Each row was made from one walk, in order. Every step used is in the known rows, and no mark comes twice. Write each row's walk.
In the rows, zero is written as 128.
Known rows:
gepi lagok surut: [107 115 167 124 132 106 125 167 109 100 150 127 149 120 127 138 118 149
 112  96 153 127 109 126 101 148  99 123 126 102 130  89 137 129 110 132
 164 167 113 169 115 104 142  97  97 202 142 145  90]
lagok surut soram: [110 108 165 104 114  99 114 128 115  84 164 117 172 104 126 122 143  78
 135  97 155 147 116 148  77 120  76 123 146 120 140 126 117 141 121 148
 133 131 109 148 106 138 124  96  99 160 142 129  86]
diman fufi: [125 149 124 150 132 137 141 110 145 124 119 128 113 128 147 157 102 141
  99 111 103 124 121 119 121 105  90 138 134 142 119 172 116 120 117 133
 115 120 121  98 121 116 134 109 141 126 110 141 175]
lagok diman biku fufi soram tekag: [ 90 131 164 132 168 125  82  79 162 157 135  51 115 136 134 152 104  99
 155 139 139 106  59  52 130 104 121 159 213 112  85 152 130 127 135 130
 148 135 198  87 136 112 122  59  56 156 183 115 126]
diman biku fufi soram lagok: [ 91 155 115 101 138 149 116  85 148 145 111 122 112 125 117 127 106 119
 154 133  85 105 110  52 128 148 128 133 177 141  97 132 156 127 152 108
 133 119 186  77 127 107 128  75  82 149 181 111 126]
fufi biku lagok: [143 132 138 117 130 157 147 109 131 125 142 124 117 154 120 131 136 112
 147 137  99 145 121 109 104 161 138 168 146  71  95 137 145  94 115 104
 130 122 180 101 167 110 124 126 110 142 181 144 175]
soram diman: [143 135 106 136 137 123 138 119 169 125 125 159 125 126 132 137 155 115
 118 137 125 125 115 161 151 106 137 144 140 124 112 101 110 156  97  88
 105 131 146 103 117 120 119 124 150 139 132 111 111]
gepi lagok surut diman: [113 100 155 117  88 142 140 142 102  94 171 111 140 113 130 139 161 145
 129 103 144 147 122 128 122 126 101 138 156 105 139 105 132 136 116 128
 165 167 136 180 113  91 128 116  79 205 155 168  88]
lagok surut diman gepi: [103  78 153 127  53 151 129  91 134  82 155  93 122 124 140 147 161 111
 142  78 152 168 120 149 156 119  94 150 170 101 134 149 122 148  93 129
 156 143 151 143 129 134 134 102 117 179 135 196  99]
soram biku lagok diman: [128 132 175 125 122 133  89 107 125  92 131 109  92 144 130 127 161  89
 145 150 133 132  85 134 183 150 118 186 165 111 127  92 162 105 122 119
 115 122 129  79 126 122 151  74 161 140 159 135 120]
soram fufi biku: [130 120 113 135 137 147 130  86 165 156 128 138 140 136 142 121 133 136
 131 135  91 124 109 126  73 154 149 146 206 115  79 120 137 101 118  72
 122 137 168 105 161 108 107 136 130 113 173 114 159]
surut lagok tekag gepi: [114  84 153 131  58  96 102 110 105  89 165  85 174  71 106 118  99 154
 166  79 149 161 159 112 136 100 107 155 136 139 194 112 133 102 157 154
 122 110 128 174 107 119 108 122  69 172 162 125 143]
soram diman gepi lagok: [111 110 103 128 123 129 164 133 152 123 104 132 122 104 147 148 122 153
 101  80 124 142 114 170 193 117 120 169 116 118 131 104  81 164  66  93
 129 162 157 108  98  99 153  72 144 184 126 163 153]
gepi lagok surut soram diman: [121 122 138 107 131  97 140 147 133  87 158 142 169  86 136 129 152 119
 103  92 153 146 105 165 106 111  78 143 135 107 128  74  95 177  87 108
 130 160 121 135  82 100 130  80 106 205 155 121  90]
surut diman fufi soram: [117 132 136 119 133 179 176  81 124 135 149  97 108 121 149 183 168 159
 120 134 115 137 133  77 102  98 110 150 159 151 122 198 112 116 112 152
 109 109 176  93 116  98 103 137 106 154 156 155 134]
biku fufi soram diman gepi lagok: [101 134 114  84 160 140 163 117 179 154 121 112 121 128 136 173 155 147
 123 112 129 124 136 114 166 111 111 189 143 105 100  96 101 153  90  86
 132 144 219 102 124  69 130  67 103 194 183 160 144]
surut biku fufi: [152 122 103 144 140 154 111 105 156 155 125 129 105 140 125 118 159  84
 161 133 104 118 149  88  86 125 108 163 167 111 113 131 124 118 174 111
 165 141 153 137 138  88 119 120 102 103 164 106 179]
soram biku: [150 144 118 127 125 113 112 111 120 147 115 145 143 127 130 114 154 110
 151 136  99 116  94 127 152 130 136 141 161 141 130 103 135 123 121 117
 108 111  97  87 120 121 140 110 170 107 130 118 115]
fufi biku tekag diman: [167 128 143 116 160 137 140 109 160 138 141  94  95 138 141 124 154  62
 164 134 104 109 113  81 131 118 146 154 180 126 127 158 114 130 137 166
 127 101 222 148 203  98 117 143 125 167 170 124 211]
diman gepi lagok surut fufi: [109  70 146 153  86 116 137 132 104  87 140 104 155 104 134 146 133 166
 117  46 129 158 145 118 104 152  50 154 161 103 141 124 106 143  86 117
 167 152 168 138 110  88 139  64  64 208 134 191 145]
fufi soram gepi: [103 145 115  86 176 139 113 102 142 161 125 133 167 134 111 158 147 178
 163 143 125 124  97  69 111 169 137 123 134 145 122 108 158 115 120 125
 101  89 164  92 129 146 120 120 150 163 151 139  56]
tekag lagok diman biku: [115 110 146 130  79 130 117 133 111  76 121  78 105  99 144 112 109 122
 125 107 144 113  74  65 150 115 128 143 145 141 149 163 150  94 132 152
 128 144 129 141 110  98 140  84  89 185 116 100 163]
soram lagok: [128 147  95 116 102 144 117 109 146 108 112 158 129 110 116 117 107 146
 131 124  96 133 123 137 169 151 149 125 129 143 127 125 147 131 131 101
 111 120 133 100 119 142 132 103 135 129 145 111  88]
lagok tekag diman: [161 109 155 108 121 100 132 128 132  77 159  95 127  83 120 114 126 103
 150 130 142 119 123  94 168 112 121 155 141 154 162 126 145 132 141 159
 112 132 147 154 150 144 114 136 124 162 128 124 152]
lagok diman biku fufi: [105 132 168 162 122 126  98 107 165 122 134  69  72 137 150 130 113  85
 137 129 143 111 101 104 135 117  84 156 189 110 112 129 133 114 161 123
 166 157 166 134 136  96 144  70  86 142 132 141 165]
biku tekag: [117 119 136 152 180 131 101 118 126 146 137 111 116 169 129 120 122  95
 151 138 105 116 120 126 135 119 117 137 142 119 127 137 126 149 146 165
 138 119 159 135 172 111 113  98 110 143 144 139 148]
tekag diman biku lagok surut soram: [106 101 189  84  90 137 127 129 103  45 154  90 119 104 118 139 153  21
 156  88 146 148 103  86 115 133  74 162 170 147 139 136 130 140 129 165
 150 145 149 139 123 135 161  79 100 201 164 116 185]
diman biku fufi soram gepi lagok: [ 82 146 118 101 187 143 115 118 130 180 119 114 148 136 112 160 111 164
 163 118  88 109  88  28  91 170 107 148 164 132 119  89 152 119 140 108
 149 133 193 129 133  88 143  65  99 194 159 141 123]
tekag gepi lagok: [115 106 128  95  83 105 162 162 104 123 135 123 152  97 133 141  92 164
 140  88 131 141 138 115 141 122 120 148 115 140 173 120 107 119 138 147
 139 132 134 179 127 106 149 118 104 189 146 131 165]
fufi diman biku tekag: [100 123 176 181 183 132  85  94 121 157 102 103  84 153 130 138 126  78
 147 155  94 100  71  73 151 109 118 122 186 119 105 186 127 156 146 179
 177 128 165 140 162  75 145  94 118 156 140 133 192]
soram gepi: [128 133  85 118 148 138  94 104 155 144 122 149 156 136 118 138 128 157
 159 131 115 136 100 115 138 158 130 127 132 139 132  96 143 134 126 101
 111 103 132 119 133 157 137 111 171 141 118 139  80]
fufi biku lagok surut: [139 120 167 114 121 142 127 108 144  98 164 120 130 158 119 133 148 101
 153 113 132 142 100 119  80 170 107 155 167  58  85 114 160  89 102 101
 151 135 158 127 169 123 129 115  91 187 177 146 130]
biku tekag gepi lagok diman: [ 91 100 177 139 126 103 124 153 117 117 156  76 105 123 159 138  88 123
 148  99 155 126 118 126 164 113  94 170 125 119 167 122 107 125 161 194
 158 127 182 197 160  86 142  71  74 224 153 153 168]
tekag lagok surut biku: [151  99 108 116  94 134 117 131 105  81 137 133 145 101 124 108 163 115
 158  87 131 120 106  69  79 133 122 137 142 123 137 147 147  99 130 141
 146 140 102 170 116  98 112 117  89 194 153  87 135]
soram fufi biku lagok: [119 113 117 115 138 177 125  83 160 138 134 137 133 153 126 132 144 112
 143 141  86 142 109 125  87 171 141 171 187  89  73 112 159  93 116  56
 117 137 183  89 180 101 112 114 132 132 204 132 168]
gepi lagok diman biku fufi: [ 92 127 171 153 129 128 113 141 135 122 132  74  81 120 149 134  97 121
 115 117 136 110  99  88 139 129  83 161 166 103 125 110 126 119 160 128
 178 182 170 155 121  70 160  56  70 173 137 152 173]
diman biku tekag gepi lagok surut: [ 82  88 175 155 121  96 109 158  85 116 155  92 142 137 138 134  67 106
 177  62 126 120  79  88 108 125  74 128 154 127 153 116 117 131 139 197
 179 143 138 207 161  99 158  50  47 252 141 146 176]
fufi biku: [152 135 128 136 130 133 149 111 146 145 130 118 128 130 132 117 132 129
 136 133 111 128 109 116  94 141 139 144 163 102 112 143 127  99 114 114
 131 121 159 116 152 111 116 148 118 129 143 128 156]

Write each row's walk:
[137  92 144 134  79  79 128 118 118  96 173  96 160  88 117 120  80 140
 171  96 141 134 127 112 140 103 102 161 133 138 169 128 135 110 152 154
 123 110 115 171 150 149 120 126  87 164 130 127 127] | lagok tekag gepi
[125 105 143 150 143  91 127 152  96  98 157 105 156  88 120 105  89 177
 119 125 129 117 112 106 130 135 104 151 112 112 150  98 141 115 138 149
 141 156 109 160 122 107 119  97  91 171 125 141 115] | gepi lagok tekag
[133  98 159 122  97 119 109 119 119  69 150  82 133  59 111 117 147 114
 143 102 151 142 154  87 160 103 125 158 151 159 190 115 140 125 149 157
 115 129 159 162 104 116 105 135 105 161 153 116 163] | surut lagok tekag diman
[144 112 107 102 100 121  93 111 131  99 130  81 151 111 143 127 107 123
 132 110 129 131  69 107 195  94 167 159 147 123 137 167 134 122 122 126
 103 131 137 125 129 127 119  85  99 179 163  99 123] | soram tekag lagok diman
[116  96 154 155 114 116  91 111 110  93 153  97 158  85 104 100 119 152
 135 108 146 147 138 115 126 112 110 148 136 122 164 106 146 109 149 139
 128 128 124 142  99 109  95 114  76 146 150 131 119] | surut lagok tekag
[ 83  98 169 151 140 117 112 134  88 158 112  91 103 123 137 153  90 116
 155 104  91 116  80  52 159 109 113 137 160 133 146 163 110 145 157 193
 183 131 167 189 159  57 165  74  92 222 156 134 227] | fufi diman biku tekag gepi lagok
[137 120 136 102  82 124 124 140 131  82 133  88 110 102 144 127 135 133
 119 117 161 122 103 104 160 110 141 156 116 127 152 152 149  98 133 142
 110 131 136 157 127 101 123 109 101 181 132 111 138] | tekag lagok diman
[145 103 141 107 142 149 150  91 165 135 123  74  87 141 151 128 147  64
 169 102 110 126 115  99 180 119 125 179 175 130 136 189  95 145 103 169
 137 109 238 134 197 107 135  99 140 178 158 163 245] | fufi biku tekag diman gepi
[134 116 115  66 137 111 105 113 108 119 148  99 206 124 112 149 131 148
 154 101 135 116  59  55 123 111 165 131 151 118 117 151 158 121  93 135
 104 115 126 118 134 133 101  97  70 219 195  85  75] | fufi soram tekag lagok surut
[ 80  81 150 117 105 168 120  68 184  94 129  89  80 146 155 137 129 110
 124 118 136 154  98 144 137 167 110 216 193  78  74 143 155  89  93  80
 133 156 219  81 164 108 136  70 138 158 182 170 170] | soram fufi biku lagok diman gepi
[128 125 138  96 118 130 108  96  86 106 139 129 161 124 113 121 161  59
 160 123  93 159 117 135 141 137 106 177 147 133 127 108 138 137 127 116
  99 106  95  64 114 116 148  79 160 108 178 118 142] | surut soram biku lagok
[123 112 100 109 141 112 105  89 114 134 133 108 197 106 123 124 109  90
 137  96 105 157  97 134 136  94 131 138 156 128 123 155  92 170 106 124
 114 116 116  99 107 148 120  90 112 111 168 108 122] | surut soram tekag
[108  58 132 145  79 137 157 111  98  83 160  72 136  80 139 111 116 167
 132  90 119 165 126 122 191 111  95 182 133 111 168 139 123 138 110 137
 166 156 151 166 124  97 129  88  90 184 141 208 129] | surut diman gepi lagok tekag
[125  98 121 100  95  85 103 138 118 117 161 106 203 111 124 143  73 143
 154  55 132 146  79 124 150 119 123 140 149 112 146 107 104 138 107 129
 149 139 109 173 134 138 144  76  77 225 176 122 107] | soram tekag gepi lagok surut
[163  98 124 126  70 121 125 135 103  70 146 118 170 106 119 138 163 141
 136  67 113 129 144  77  85 131  96 138 165 124 141 133 142 126 123 110
 123 112 135 155 136  77  93 110  44 195 161 119 134] | tekag lagok surut fufi
[127 135 165  95 162 119  90 103 100 123 133  80 127 134 140 126 167  98
 171 148 111  87  68  47 165 114 150 173 164 143 134 136 165 101 137 188
  86  87 163 100 150  84 110  69 119 200 188 107 115] | fufi soram biku tekag lagok diman
[118 106 132 132 124 115 114 119 121 140 146 102 132 151 143 135 104  90
 179  95 112 130 127 120 148 100 112 150 139 130 151 143 106 138 157 182
 126  95 159 166 184 118 126 105  95 169 154 142 171] | biku tekag gepi
[121  93 158 134 124  97 153 163  82  82 138  81 118  68 129 109  88 136
 138 109 122 107  94  50 151 122 117 153 133 166 174 127 127 118 135 169
 155 172 143 167 117 106 146  95  93 196 111 131 204] | gepi lagok tekag diman biku
[101 119 164 132 130 114 132 163 115  98 139  96 102 104 145 131 113 153
  94 122 170 123 110 134 144 136 114 148 115 116 145 103 129 118 123 147
 151 164 144 151 107  98 147  95 114 180 127 141 114] | gepi lagok diman
[150 118 130  96  86 118 117 147 117  79 147 124 161 117 122 128 134 127
 139  87 139 120 108 104 121 125 126 128 123 121 139 131 164 113 118 130
 119 126  93 164 137 114 120 111 100 203 148 111 110] | tekag lagok surut
[139 143 165 168 128 136 144  89 181 118 139  89  73 120 174 153 120 138
  81 122 134 127  92 115  99 123  86 164 173 108 109 186 115  78 111 131
 126 122 175  89 132  99 128 108 114 148 123 151 178] | lagok diman fufi biku
[166 112 122 174 114 135 153  87 127 144 131 116 144 121 130 130 163 144
 128 113  95 137 151  93  56 146 107 148 199 106 108 155 109 109 120  93
 133 107 200  93 147  80  94 146  71 119 168 141 181] | surut fufi biku
[111 124 160 147 129 128 106 105 120 145  96 114  89 119 128 148 129 108
 120 142 106 112  73  71 127 125 129 117 174 123 113 175 131 131 130 136
 159 143 137 121 123 100 157 116 135 141 123 125 164] | fufi diman biku
[116 105 119 167 184 148 107  75 170 175 132 127 123 168 144 114 128  98
 156 148  75 112 100 122  78 138 135 152 208 102  80 134 139 121 133 105
 127 126 197 114 203  82  90 103 119 126 189 130 170] | soram fufi biku tekag
[ 98 114 144 189 175 131  92 121 108 140 121 101 101 162 134 115 101  85
 157 123  93 107  94  92 117 114 109 122 159 133 121 155 120 137 138 174
 156 130 157 135 161 102 137  74  96 150 126 137 178] | diman biku tekag
[137 134 119 122 120 105 119 101 100 124 133 130 168  96 121 106 157  83
 154 118 105 139 114 132 123 112 114 146 158 153 138 115 111 144 120 126
 102 107  84  74  96 119 135  97 163  91 151 108 128] | surut soram biku
[150  87 160  95  97 140 156  95 147  63 153  65 105  98 122 125 125  93
 167 104 125 151 113  95 179 145 111 217 161 101 139 162 144  98  99 133
 132 122 212 121 184 136 132 104 116 186 160 165 215] | fufi biku lagok tekag diman gepi
[122  89 126  85  71  82  90 100 123 100 174  90 223  95 125 141  93  79
 175  51 138 166  94 137 124  86  97 142 173 129 150 146  91 155 115 139
 123 112  99 152 122 168 130  84  80 185 180 105 105] | lagok surut soram tekag gepi
[112  99 121 119 141 160 122 101 142 163  96 106  75 109 135 150 157 111
 132 108  96 131 129  76 150 138 102 185 172  92 119 167 110 146 146 115
 202 159 183 151 127  34 159  84 118 152 177 154 216] | surut biku fufi diman gepi lagok
[121 109 113 147 161 105  87 132 112 123 150 131 180 100 105 125  88 206
 145 122 114 130  83  92 136 160 110 150 123 121 161  70 161 123 133 122
 122 125 117 159 128 131 127  85 127 185 121 152  69] | soram gepi lagok tekag
[102  89 159 173 132 131 110 113  92  75 149  95 113 128 103 104  86 112
 155 133 109 133  87  85 123 144  96 163 143 112 121 126 165 103 136 140
 154 144 126 117 140 134 137  79  79 162 133 138 158] | diman biku lagok tekag
[113 122 169 111 124 138  97 131 118  76 159 128 122 156 113 151 138 102
 139 111 147 142 114 134 117 158  99 145 130  84 107  99 164 118 118 121
 150 144 124 135 152 132 137  98  96 183 162 143  98] | biku lagok surut
[110 123 149  92 131 143 119 109 156 157 102 101  94 120 137 169 134 124
 111 105 101 132 127 108 198 127 102 173 154  87 121 152 122 159 133 102
 178 152 180 154 141  48 163  80 124 164 167 181 181] | biku fufi diman gepi lagok
[150  89 128 170 119 123 157 116 101 156 150  93 151 123 139 139 120 140
 174  73  75 138 157  76  75 129  88 170 194 106 146 143  85 118 145 148
 163 101 233 158 186  39 108 105  31 198 200 150 233] | surut fufi biku tekag gepi lagok
[115 122 133  86 157 128 134 109 121 144 110  85 139 101 120 156 126 101
 158 125 120 109  62  27 149 108 176 133 185 180 119 168 112 137 100 165
 120 123 189  97 121 146 130 107 121 169 157  85 181] | fufi soram tekag diman biku
[144 141 144  40 142 123 124  93 174 102 159 101 120  83 100 128 130 115
 168 143  99  97 132  50 185 135 132 181 162 156 141 115 176 135 170 129
 103 103 202 112 160 123  93 113  91 177 198 105 102] | biku fufi soram lagok tekag diman
[ 77 132 154  92 178 128 117 135 128 136 137 103 134 106 126 166 134 208
 125 143 174 122  85  68 118 178 122 147 124 129 139  91 151 106 118 145
 117 118 187 125 103 116 141  85 131 212 153 148  54] | fufi soram gepi lagok diman
[ 93  95 165 132  97 127 115 111 154  92 127  78  86 117 156 138 119 124
 113 102 183 143 112 146 183 129  94 164 134 113 132 155 118 120 103 144
 143 143 158 114 120 140 153  72 133 158 109 178 131] | lagok diman gepi
